Known rows, with every step that occurs
m/n/b/x/j/s: [-0.65  1.55  0.41  0.79  2.02 -0.82  1.43 -2.28 -2.06  0.76  0.52 -0.71
  0.14 -0.16 -0.05 -1.69 -4.03  0.73  1.02 -2.99 -0.81  1.35 -2.49]
n/b: [ 1.98  0.27  1.70  2.60  0.66  0.16 -0.51  0.32 -3.19 -0.30 -1.75  0.33
  0.22  1.36  0.93  0.01  1.55 -0.36 -0.34  0.02 -0.23  0.35 -4.25]
x/b: [ 0.54  0.41  1.04  0.02 -1.39  1.40  2.09 -2.36 -1.56  0.48  1.63 -0.03
 -0.66 -0.45  0.04  1.08 -1.88  0.19  1.18 -0.93 -0.21  0.02 -3.35]
b/x/j: [-1.61  0.61  0.25  1.37  0.39  0.12  0.38  1.63  0.22  0.88  1.58 -0.29
 -0.74 -0.69 -1.54 -2.00 -1.77  2.28  0.12 -2.92 -0.34  0.51 -2.78]
m/b/x/j: [-1.34  0.28  1.55  1.71  0.62 -0.12 -0.77  1.62 -0.82  0.38  2.00 -0.13
 -1.02  0.22 -0.96 -2.37 -1.39  2.03  0.36 -2.74 -0.34  0.84 -3.80]
w/m/b: [ 0.74 -0.14  2.83  2.95 -1.21 -0.86 -3.62  0.29 -3.19 -1.73 -2.24  1.09
 -0.23  2.46  0.21 -0.46  2.03 -0.69 -0.15  0.93  0.57  0.28 -2.23]
n/w/m/b/x: [-1.07  1.25  2.39  2.55 -1.16 -0.30 -1.88  3.21 -3.33 -2.80 -3.34  0.47
 -0.63  1.09 -0.49 -1.44  1.94 -0.28 -1.20  0.64 -0.35 -0.44 -5.63]
w/n/j/s: [-0.06  1.12 -0.14 -0.08  0.65 -0.47  1.35 -3.17 -0.53  0.20 -1.92 -1.15
 -0.07  1.71  0.89 -0.71 -2.37 -1.14  0.28 -0.07 -0.95  0.75 -0.29]
j/x: [-2.13  1.13  0.43 -1.15  0.38  0.68  1.03 -1.78 -0.68 -0.65  5.66 -1.35
 -0.04  0.08 -0.29 -2.27  0.01  0.96  0.88 -1.12  0.00  0.12 -0.81]
b/n/w: [ 1.90  0.31  1.13  2.52  0.47  0.95  2.93  2.97 -1.94 -1.98 -6.24 -0.36
 -1.21 -0.84  0.65 -0.32  2.26 -1.81 -0.17  1.53 -0.29 -0.30 -1.81]
w/n: [ 0.27  0.37  0.89  1.42 -2.27 -0.25 -4.08 -0.51 -0.46 -0.90 -4.75  0.06
 -0.22  0.80 -1.43 -0.22  0.10 -0.81 -0.94  2.52 -0.44 -0.47 -0.75]
m/w: [ 0.34 -0.36  0.11  0.91  0.87 -0.21 -0.79  0.29  0.15 -0.29 -3.62 -0.28
 -1.25  0.87  1.68  0.84  1.02 -1.02  1.00  1.66 -0.69 -1.34 -2.01]
n/m/b/x/j: [-1.80 -0.11  1.77  2.79  0.89  0.23 -0.40  1.64 -1.42 -0.14  1.21 -0.13
 -1.01 -0.13 -0.82 -2.13 -0.19  1.87  0.30 -2.11 -0.11  0.75 -3.96]
b/x/j/s: [-0.97  1.72 -0.32 -0.19  1.63 -0.87  2.89 -2.07  0.22  1.27  1.99 -1.03
  0.15 -0.65 -0.58 -1.74 -5.13  1.18  0.92 -3.77 -0.67  1.11 -0.50]
m/w/n/b: [ 2.30  0.30  2.38  4.02 -0.48 -0.12 -3.79  0.14 -3.48 -1.05 -6.76  0.26
 -0.61  2.35  0.79  0.28  2.15 -1.46 -0.48  2.58 -0.90 -0.66 -5.55]
w/n/j/x/b/m: [-2.13 -0.04  1.86  0.51 -2.55  2.95  1.92 -2.24 -2.10 -1.19  1.02 -1.03
 -1.40  1.08  0.42 -1.31 -0.02 -0.90  0.66 -0.67 -0.70  0.30 -2.81]
j/x/b/n: [-1.74  0.97  2.11  0.58 -1.04  2.78  3.85 -0.24 -2.70 -0.66  2.65 -0.65
 -0.86 -1.64  0.28 -0.68  0.33 -0.52  1.04 -1.33 -0.29  0.91 -3.01]
w/m/n/b/x: [-1.59  1.46  1.88  2.76 -0.44  0.36 -2.61  2.48 -5.18 -2.24 -3.64  0.77
 -0.04  0.47 -0.29 -0.89  2.61 -0.30 -1.33  0.87 -0.70 -0.13 -7.16]
s/j: [ 0.70 -1.01 -1.45 -1.26  1.20 -1.39 -0.84 -2.48  1.31  1.24  4.00  0.08
 -0.35  0.50 -0.79  0.24 -1.67  0.09  0.45 -1.67  0.50  1.36  1.65]
m/b: [ 0.62 -0.62  2.52  0.83  0.47 -0.50 -2.49 -0.06 -2.20 -0.96  0.53  0.39
 -0.58  1.90  1.11 -0.73  0.79 -0.49  0.43  0.41 -0.04  0.77 -2.29]
m/n: [-1.13 -0.53  0.55  0.12  0.84  0.22 -3.79 -0.94 -3.47 -1.32 -2.52  0.64
 -0.39 -0.39  0.43  0.31  1.49 -0.99  0.60  2.40 -0.35  0.40 -1.32]
s/j/x/b/m/w: [-0.78 -0.72  0.75  0.33 -0.16  1.29  1.04 -1.99 -0.58 -0.45 -0.36 -0.83
 -2.06  1.01  1.64  0.22 -0.12 -1.28  1.84 -0.16 -0.80 -0.62 -2.62]
s/j/x/b/m/n/w: [ 1.08 -0.43  1.15  1.15  0.65  1.00  0.15 -1.39 -3.87 -2.42 -3.92 -0.44
 -1.78  0.00  0.62 -0.53  1.22 -1.76  1.15  1.74 -0.40  0.02 -3.13]
s/j/x: [-1.62  0.37 -0.56 -2.09  1.27 -0.26  0.56 -3.45  0.22  0.23  8.24 -1.35
 -0.29  0.41 -0.84 -2.11 -1.16  1.04  1.17 -2.23  0.34  1.06  0.21]
x/j/s: [ 0.33  1.00 -0.47 -0.19  1.85 -1.04  2.74 -3.20  0.58  1.84  1.97 -0.95
  0.25 -0.37 -0.14 -1.23 -5.14  0.88  1.45 -3.47 -0.28  1.25  1.09]

Rows
[-0.28  1.76  0.20  0.76  1.76 -0.84  2.58 -1.90 -0.89  1.17  1.37 -0.90
  0.19 -0.12 -0.23 -1.75 -4.62  1.03  0.78 -3.73 -0.70  1.22 -1.94]  n/b/x/j/s
[-2.43 -0.55  1.69  0.02 -0.56  2.11 -1.65 -2.49 -4.64 -1.88 -0.51  0.11
 -1.05 -0.41  0.70 -0.42  0.98 -1.25  1.34  1.13 -0.64  0.72 -2.75]  j/x/b/m/n
[-2.73  0.52  1.09  0.31 -0.26  1.66 -0.24 -1.53 -1.42 -1.53  1.22 -1.86
 -1.42  2.25  0.80 -2.54  2.06 -0.47  0.59  0.91 -0.91 -0.32 -2.93]  b/m/w/n/j/x
[-0.14 -0.30  1.34  2.21 -2.29  0.32 -4.26 -0.10 -0.40 -1.56 -7.70 -0.16
 -1.40  1.57 -0.04  0.08  0.96 -2.01 -0.36  3.50 -1.05 -1.23 -1.66]  b/m/w/n
[-1.38 -0.80  0.40  0.62  1.26  1.09 -1.52 -0.43 -3.16 -0.93 -2.41 -0.11
 -1.10  1.76  1.74 -0.21  3.23 -1.18  0.33  2.13 -0.76  0.57 -2.73]  m/n/j
[-0.37 -0.13  1.32  1.43 -2.13  0.59 -3.43 -2.32 -0.75 -1.17 -4.10 -0.66
 -1.75  1.53 -0.29 -0.27 -0.20 -1.62  0.45  2.20 -0.95 -0.70 -2.49]  s/j/x/b/m/w/n
[-1.26 -1.05  1.50  4.09 -0.89  0.74 -1.64 -0.38 -2.03 -2.11 -5.19 -0.04
 -0.14 -0.50 -0.62  0.37  3.59 -0.92 -0.79  3.49  0.32 -0.68 -0.78]  w/n/m
[-2.68 -0.66  2.26  3.50  0.09  2.83  4.06 -0.26 -3.51 -1.91 -0.09 -0.53
 -0.59 -2.14  0.57  0.06  3.82 -0.75  0.64  0.76  0.36  0.32 -2.13]  j/x/b/n/m
[ 0.40 -0.90  1.38  2.45  0.30  0.92 -0.33  0.72 -1.66 -1.03 -5.04 -0.16
 -1.54  1.70  2.47  0.36  2.10 -1.95  0.65  1.24 -0.97 -0.95 -3.40]  n/b/m/w
[-0.04  1.73  0.61  1.55  1.40 -0.99  1.05 -1.97 -0.97  0.77 -1.38 -0.94
 -0.29  0.48 -0.10 -1.63 -4.19  0.43  0.78 -2.29 -1.11  0.55 -2.95]  m/w/n/b/x/j/s
[-2.80  0.67  1.83 -0.01  0.96  1.84  1.83 -0.37 -2.48 -1.34  4.80 -1.64
 -1.03  1.44  1.33 -2.93  2.55 -0.13  0.90 -0.59 -0.47  1.00 -3.11]  m/b/n/j/x
[-2.05 -1.23  0.68  0.67  0.69  1.77 -1.10 -0.22 -3.26 -1.39 -2.84 -0.16
 -1.36  1.86  2.01 -0.54  3.41 -1.69  0.28  1.93 -0.88  0.71 -2.34]  b/m/n/j
[ 1.97 -0.04  3.08  3.73 -0.88 -0.98 -2.85  0.97 -3.77 -2.46 -5.02  0.91
 -0.72  2.50  0.39 -0.43  2.53 -1.21 -0.11  1.68  0.51 -0.12 -3.09]  n/w/m/b
[ 1.69  0.54  1.36  1.73  0.33  1.34  4.10  0.32 -2.48 -1.54 -2.25 -0.79
 -1.66 -0.78  0.36 -0.43  0.80 -1.39  0.84  0.18 -0.22  0.20 -3.28]  s/j/x/b/n/w
[-2.05 -1.09  1.04  0.34  0.04  1.17 -3.06 -0.67 -3.64 -1.91 -3.22  0.57
 -0.71 -0.17  0.78 -0.25  1.90 -1.73  0.45  2.01 -0.55  0.63 -0.69]  b/m/n
[-0.85  1.56  1.98  2.77 -0.92  0.24 -2.43  2.61 -3.06 -1.81 -4.50  0.03
 -0.55  1.07 -0.19 -0.98  1.64 -0.40 -1.50  1.16 -1.29 -0.74 -7.42]  m/w/n/b/x
[ 2.22  0.47  2.35  3.54 -0.84 -0.09 -3.30 -0.05 -3.51 -0.91 -4.99  0.40
  0.03  2.01 -0.07 -0.21  1.68 -0.96 -1.03  1.75 -0.50 -0.07 -4.83]  w/n/b
[-1.09  0.84  1.45  3.56  0.23  0.13 -1.62  1.48 -2.98 -0.11 -1.41  0.39
 -0.65  0.07 -1.38 -1.69  0.12  1.59 -0.17 -1.92 -0.26  0.58 -5.33]  w/m/n/b/x/j
[-0.78  1.47  0.45  0.19  1.73 -1.07  1.97 -2.06 -0.46  0.94  2.20 -0.92
 -0.03  0.04 -0.15 -2.04 -4.91  0.98  1.05 -3.63 -0.60  1.39 -1.34]  m/b/x/j/s
[-2.06 -0.09  1.60 -0.21 -2.01  2.70  2.82 -2.19 -1.66 -0.84  2.72 -0.77
 -1.05  0.10  0.43 -1.03 -0.73 -0.41  1.03 -1.71 -0.35  0.37 -1.89]  j/x/b/m
[-1.27  0.58  1.71  2.78 -0.16 -0.29 -1.36  1.78 -1.25 -0.02  0.42  0.20
 -0.85  0.42 -1.47 -2.13 -0.73  1.92  0.11 -2.52 -0.05  0.66 -3.71]  w/m/b/x/j
[-0.99  0.58  1.30  2.60  1.03  0.30 -1.09  1.41 -2.51  0.31 -0.08  0.09
 -0.74 -0.17 -0.92 -1.90 -0.45  1.72  0.18 -2.17 -0.56  0.78 -5.33]  m/n/b/x/j
[-1.07  1.07  1.67 -0.04 -1.60  2.29  1.91 -3.60 -2.41 -0.24  3.32 -1.25
 -1.23  0.90  0.14 -0.72 -0.78  0.35  1.38 -0.64 -0.61  0.15 -5.05]  w/n/j/x/b
[-0.57 -0.98  0.60  1.11  0.03  0.85 -0.20  0.53 -0.02 -0.95 -4.26 -0.30
 -1.62  1.06  2.01  0.38  1.37 -1.78  0.87  1.25 -0.89 -1.11 -1.45]  b/m/w
